What can hang from each mark
z_256: z_10 z_534 z_602
z_179: z_10 z_534 z_671
z_534: z_256 z_411 z_617
z_617: z_10 z_534 z_671
z_411: z_534 z_671
z_10: z_179 z_411
z_671: z_411

Every row comes from one small tree of marks. The marks that hang from a mark follow it in brackets, in the order of their numbers. Every link used is in the known rows. Which tree was each row made from?
Known rows
z_179{z_10 z_534{z_256{z_602} z_617} z_671}: -3.17  1.69  3.43  2.85  -2.07  3.04  -0.79  -4.25  3.70  -0.95  0.69  -4.45  -0.62  -2.03  -0.73  -3.64  2.79  -1.16  -3.32  -0.67  -1.06  -0.10  2.84  1.76  -2.20
z_256{z_10{z_179} z_534{z_411 z_617} z_602}: 2.31  0.87  -0.11  -2.83  -1.32  2.11  0.62  -0.85  -0.04  3.03  -0.40  -0.44  -3.59  0.91  -1.99  -4.29  -1.40  -0.52  -6.03  1.58  -1.73  -2.72  -4.61  2.58  -4.28
z_671{z_411{z_534{z_256{z_10{z_179} z_602} z_617}}}: 2.15  -1.89  -1.40  2.12  1.64  -0.09  4.25  0.69  -2.62  -0.53  0.28  2.08  -1.07  -1.27  -0.09  1.42  -0.59  -1.79  -6.24  0.89  0.58  -1.67  -1.08  1.69  -2.25
z_617{z_10{z_179} z_534{z_256{z_602}} z_671}: 1.88  -1.46  -2.20  -1.60  1.50  -0.22  -2.76  -0.34  1.80  2.52  0.31  -0.84  -0.29  -0.26  1.13  0.97  -0.48  1.18  0.66  0.45  -4.42  0.58  0.29  -3.10  5.97
z_671{z_411{z_534{z_256{z_602} z_617}}}: 2.93  -1.72  1.25  2.78  -1.39  1.82  2.88  -0.69  -1.08  -2.96  0.87  1.16  -2.04  -3.04  0.85  2.53  -0.72  -1.02  -3.04  0.31  0.70  -1.65  0.04  1.58  -1.42
z_617{z_10 z_534{z_256{z_602}} z_671{z_411}}: 4.59  -1.13  -2.05  -1.16  0.14  0.75  -2.90  -3.16  4.21  1.86  0.60  -0.57  1.21  -1.86  2.27  2.79  2.58  1.21  -0.69  -0.71  -3.05  -0.50  3.88  -2.96  6.16
z_179{z_10{z_411} z_534}: -3.08  4.28  3.17  0.53  -0.78  -2.31  -3.90  -0.28  1.76  4.32  -1.92  -0.14  0.92  0.90  3.54  -2.43  0.20  0.97  0.13  0.19  0.71  -0.99  3.43  1.20  -1.26
z_10{z_179{z_534 z_671} z_411}: -4.88  3.70  0.28  -0.87  2.53  -1.55  -1.56  2.02  0.39  3.69  -1.69  2.64  1.51  1.03  0.29  0.09  -1.07  0.43  4.87  2.50  0.48  -0.96  0.86  -2.98  -3.70
z_534{z_256{z_602} z_411 z_617{z_10{z_179} z_671}}: 1.51  -2.77  -1.78  2.63  0.13  3.01  2.60  -0.95  -2.41  -0.60  -1.10  -2.87  -2.22  -1.04  -4.51  -0.74  0.45  2.18  -1.62  0.53  -1.24  1.16  -2.76  -0.28  4.19
z_671{z_411}: 0.66  1.38  3.95  -0.70  0.04  0.65  -1.14  -1.35  2.55  0.01  0.39  2.04  3.33  -0.47  6.19  1.32  -0.84  0.95  2.90  0.06  1.64  -1.20  2.17  0.52  -1.66
z_617{z_10{z_179 z_411} z_534{z_256} z_671}: 0.20  -0.50  -3.22  -3.31  1.96  -3.11  -2.44  2.62  -0.15  3.53  -0.84  0.04  2.69  1.56  0.32  2.26  0.51  1.91  4.30  1.42  -2.17  0.84  1.28  -3.80  6.83
z_10{z_179{z_671{z_411{z_534{z_256{z_602} z_617}}}}}: -0.59  -0.90  -0.50  2.44  1.78  1.71  4.06  -0.27  -0.85  -1.91  0.68  2.27  -0.60  -2.77  -0.43  0.71  -0.65  -1.45  -0.51  2.07  0.21  -1.80  -0.49  -0.99  -2.21
z_179{z_534{z_411} z_671}: -4.66  4.21  1.80  1.46  -0.23  3.02  -5.95  -3.10  2.19  -0.41  -2.78  -2.27  1.76  1.09  0.41  -0.36  0.02  1.75  1.31  -1.02  3.93  0.63  0.11  -0.96  -1.90
z_256{z_10{z_179} z_534{z_411{z_671} z_617}}: -1.56  0.50  -0.53  -2.66  -0.81  0.27  -0.04  -0.10  -0.94  -0.37  -0.36  -1.27  -1.57  3.54  -3.92  -3.44  -0.53  -1.01  -3.62  0.92  2.86  0.31  -3.14  2.41  -4.70
z_534{z_256{z_10{z_179 z_411}} z_617{z_671}}: -1.87  -1.21  -1.87  -1.14  1.46  -1.69  4.64  3.54  -2.75  -0.02  0.63  -0.77  2.74  0.93  -2.56  -1.15  1.56  0.21  0.33  0.36  1.10  1.16  -1.35  0.01  -0.64
z_10{z_179{z_534{z_256{z_602} z_617{z_671}}} z_411}: -2.02  -0.21  -1.19  1.44  1.81  -0.86  3.05  3.48  -2.42  2.72  -0.80  0.58  -2.65  -1.09  -4.13  1.13  -0.93  0.49  0.90  3.38  -2.20  -0.27  -1.02  -2.15  -2.46
z_534{z_256 z_411}: -2.06  0.90  3.51  0.53  -0.75  1.31  -3.17  2.01  -1.17  -4.42  0.41  -3.85  2.52  2.33  0.35  0.15  -1.35  1.61  1.51  -1.41  1.00  0.75  -4.45  2.09  0.98
z_617{z_671{z_411{z_534{z_256}}}}: 0.44  -0.18  -1.09  3.23  0.96  -1.09  0.30  -1.30  -0.34  -3.00  -0.02  1.72  1.42  -1.91  2.34  1.96  0.21  1.02  0.53  -1.87  5.61  0.10  0.98  -1.97  2.22
z_179{z_10{z_411}}: -1.82  3.58  3.85  -1.35  -1.43  -1.98  -1.50  0.68  1.86  2.23  -0.13  0.97  2.35  0.23  5.59  -3.82  0.29  0.64  3.16  -0.31  -0.50  -1.69  2.20  1.80  0.29
z_411{z_534{z_256 z_617{z_10{z_179}}} z_671}: -0.65  -3.62  -0.59  2.45  -0.72  -1.30  2.14  0.38  -3.77  -4.53  0.56  -0.75  -3.16  1.29  -4.22  1.32  -1.49  -1.67  -1.08  -0.36  2.39  3.31  -1.18  1.78  0.24
z_534{z_256{z_602} z_411{z_671}}: -1.73  0.15  1.49  2.05  -1.21  2.23  -1.08  1.62  -0.11  -5.46  2.07  -3.34  -2.66  0.51  -3.53  -0.80  -0.54  -1.30  -0.84  -1.57  -2.98  0.30  -4.53  1.36  -1.72
z_617{z_10 z_534}: 2.42  0.55  2.48  -4.88  -2.05  0.91  -7.18  -2.25  3.89  2.57  -0.96  -1.01  2.15  1.88  6.24  1.61  -1.03  1.48  2.80  -0.90  -1.75  1.11  3.09  0.46  4.10
z_10{z_179 z_411}: -2.25  1.87  1.77  -2.48  1.76  -2.26  0.55  4.83  -1.52  2.73  -0.31  3.59  1.55  1.09  2.96  -0.44  -3.11  0.56  6.02  2.60  -1.59  -1.35  -1.70  -0.63  -2.05
z_671{z_411{z_534{z_617}}}: 1.63  -0.60  1.79  1.67  -1.28  1.68  1.57  -2.10  -0.58  -1.60  -1.40  2.64  0.11  -1.99  3.73  2.78  -1.32  0.30  -0.22  0.54  4.63  -0.78  2.37  1.25  -1.43
z_617{z_671{z_411{z_534{z_256{z_10}}}}}: 0.70  0.11  -2.76  2.31  1.61  -2.33  0.57  -1.44  -0.28  -1.87  0.10  1.51  2.67  -0.51  1.92  0.57  1.40  0.22  -2.97  -3.02  6.05  0.05  0.89  -1.09  1.57

Which tree is each row?
0.46  -0.97  -0.10  -1.56  -2.11  0.52  4.01  2.91  -0.34  -2.07  3.19  -1.66  -2.05  0.17  -4.17  -1.79  2.21  -3.36  -2.64  -1.11  -4.49  -0.03  -1.31  2.87  -4.72 | z_534{z_256{z_10{z_411{z_671}} z_602} z_617}
0.61  -2.17  1.78  -1.54  -2.97  -0.56  1.77  1.28  -0.93  -2.59  1.88  -2.07  -0.13  1.36  -3.46  0.50  1.90  -0.64  3.31  -0.47  -1.41  2.25  1.13  2.37  0.43 | z_534{z_256 z_617{z_10{z_411{z_671}}}}
-1.18  0.89  0.30  -1.43  1.80  0.12  0.55  1.30  1.31  -0.79  3.08  -0.42  1.64  0.84  0.59  -3.30  0.06  -2.17  -2.24  -1.76  -3.95  -1.02  -3.58  0.90  -2.98 | z_534{z_256{z_10{z_179{z_671}} z_602}}
-2.02  2.46  -2.74  -0.73  2.09  -2.52  0.49  3.07  -0.09  5.18  0.04  2.93  -3.36  1.41  -2.59  -1.92  -0.60  -2.87  -4.12  0.74  -3.99  -1.02  -0.92  -0.52  -6.97 | z_256{z_10{z_179{z_534} z_411{z_671}} z_602}
-1.89  -1.33  -1.09  -1.45  1.29  -0.21  -5.18  1.95  -0.77  -1.01  -0.75  -3.60  1.27  4.14  -2.38  2.60  -0.99  0.46  0.36  1.07  -1.60  2.46  -1.58  -0.39  4.33 | z_617{z_10{z_179} z_534{z_256 z_411{z_671}}}
3.89  -1.96  -0.56  -0.37  -2.45  0.78  3.43  -0.45  -0.11  0.54  1.12  -0.83  -2.19  -2.18  -2.55  -0.88  2.48  0.57  1.44  -0.81  -3.41  0.34  1.10  -0.21  3.04 | z_534{z_256{z_602} z_617{z_10{z_411} z_671}}
0.73  -0.23  -0.34  -4.30  -1.64  -2.13  -4.46  2.57  1.57  -0.04  1.16  -1.76  1.27  2.96  -0.65  2.58  1.59  -0.86  3.16  -0.46  -4.00  1.26  2.06  -0.35  3.27 | z_617{z_10{z_411{z_671}} z_534{z_256}}
3.65  -1.65  -4.20  3.59  3.01  -2.34  1.99  -2.15  -1.32  2.08  -0.49  3.74  -1.76  -2.11  0.23  1.09  -0.08  0.89  -2.24  -0.20  1.66  -0.57  0.74  -2.74  4.70 | z_617{z_10{z_179} z_671{z_411{z_534{z_256{z_602}}}}}
3.95  0.32  0.13  -4.59  -1.93  -0.58  -4.11  2.05  2.28  3.00  0.92  -0.85  -0.21  0.66  1.59  1.90  0.41  -0.18  1.29  -0.04  -7.77  -1.40  1.05  -0.12  4.19 | z_617{z_10{z_411} z_534{z_256{z_602}}}
0.97  -1.03  1.52  -0.90  0.45  2.12  1.93  -3.83  1.56  1.72  -0.97  1.40  2.47  -0.78  2.55  0.24  0.71  1.00  2.95  2.04  1.53  0.51  3.72  0.17  0.10 | z_534{z_617{z_10{z_179{z_671{z_411}}}}}
-0.47  1.09  1.49  -1.93  1.29  -0.26  -2.35  -2.50  2.02  2.20  -0.28  1.51  2.65  1.22  3.58  -1.87  -0.82  1.05  4.70  -0.43  -0.11  0.93  0.94  -0.52  1.55 | z_617{z_10{z_179{z_671}}}
-0.22  0.84  1.03  1.24  -1.00  2.72  1.03  -4.10  1.74  -2.51  -1.02  2.08  1.59  -2.70  3.07  1.08  0.91  -0.46  1.97  -0.20  5.01  -0.93  3.45  -0.41  -1.69 | z_179{z_671{z_411{z_534{z_617}}}}
2.37  -3.05  0.00  2.15  0.99  -0.80  2.45  -0.57  -3.06  -0.78  -0.73  1.68  0.47  -0.26  0.41  3.34  -0.95  0.41  -1.91  1.53  3.20  0.46  0.81  1.32  1.75 | z_671{z_411{z_534{z_256 z_617{z_10{z_179}}}}}
1.50  0.80  -2.83  -0.48  -2.13  -0.56  3.36  1.31  -0.68  0.60  0.17  2.62  -5.19  -0.81  -2.22  -2.27  0.50  -3.72  -4.53  -1.80  -1.83  -1.37  -0.31  1.84  -4.65 | z_256{z_10{z_411{z_534{z_617} z_671}} z_602}
-1.17  -1.88  2.90  0.49  -1.83  1.89  1.85  -0.55  0.03  -4.64  1.30  -3.29  1.63  -0.83  0.08  -0.03  0.63  1.34  3.27  -1.21  2.24  2.27  -0.26  0.62  0.64 | z_534{z_256 z_617{z_671}}
1.21  0.71  1.20  -2.59  -2.18  2.09  -2.05  -4.00  0.84  0.96  -1.33  -1.27  -0.34  1.40  -1.68  -2.69  -0.28  1.53  1.61  1.41  2.71  -0.36  -0.95  0.87  0.52 | z_256{z_534{z_411 z_617{z_10{z_179{z_671}}}}}
-3.96  1.58  1.42  1.32  2.43  0.74  -1.86  0.30  1.01  0.11  0.91  -0.49  -0.24  0.01  -0.67  -0.34  -1.68  -0.60  0.56  0.71  -1.97  -0.26  -2.09  -1.49  -3.75 | z_10{z_179{z_534{z_256{z_602}} z_671}}
-1.33  -1.39  -0.10  3.45  2.67  1.38  2.64  -0.19  -0.71  1.05  -0.56  -0.11  -1.47  -1.92  -1.81  2.07  -0.77  0.97  -1.80  2.93  0.25  0.13  0.53  -1.70  -2.76 | z_10{z_179{z_534{z_256{z_602} z_617{z_671{z_411}}}}}
-0.54  -0.51  -0.92  -1.64  -0.90  -0.83  3.18  1.89  -0.89  -1.44  0.97  -1.84  2.78  0.50  -1.63  -1.33  3.05  0.19  0.36  -1.83  1.43  1.39  -0.11  0.96  -0.23 | z_534{z_256{z_10{z_411}} z_617{z_671}}
5.06  -1.11  -2.98  3.10  0.36  -1.40  0.47  -4.05  0.63  0.36  -0.13  2.38  -1.52  -2.67  1.16  1.09  1.28  0.90  -2.22  -2.53  1.87  -0.30  2.18  -1.92  5.05 | z_617{z_10 z_671{z_411{z_534{z_256{z_602}}}}}
1.87  -1.56  -2.20  2.23  -1.57  0.82  3.05  -1.05  -1.73  -2.56  0.40  -0.75  -2.97  -1.86  -1.54  -1.41  0.50  -1.21  -5.52  -3.24  1.91  0.48  -1.87  1.23  -0.03 | z_411{z_534{z_256{z_10 z_602} z_617{z_671}}}
-1.92  -0.19  -0.94  1.34  -0.55  -2.72  -0.82  1.43  -1.69  -5.49  1.99  -0.87  -0.66  2.46  -1.71  -0.70  -0.44  -3.24  -3.71  -4.28  3.35  2.09  -2.29  2.33  -2.38 | z_411{z_534{z_256{z_10}} z_671}
-1.40  2.63  -0.59  -1.48  1.83  -2.31  -2.69  -0.45  0.73  5.76  -2.08  2.36  1.46  1.61  0.67  -0.28  0.05  1.16  3.87  1.31  -0.30  0.19  2.34  -1.99  0.16 | z_617{z_10{z_179{z_534 z_671} z_411}}
0.05  -1.29  -0.70  1.01  0.49  -1.28  4.54  5.35  -5.06  -0.13  -0.11  2.56  -3.58  -1.18  -2.36  0.80  -2.80  -1.32  0.42  2.89  -2.47  -1.91  -3.47  0.23  -1.60 | z_10{z_179 z_411{z_534{z_256{z_602} z_617}}}
-2.08  1.92  -0.44  -1.23  -0.66  2.70  -5.85  -1.26  2.38  -0.48  -3.25  -2.18  2.18  0.26  3.11  1.32  -0.75  3.04  2.96  -0.62  2.56  0.44  0.60  -2.77  3.99 | z_617{z_534{z_411} z_671}
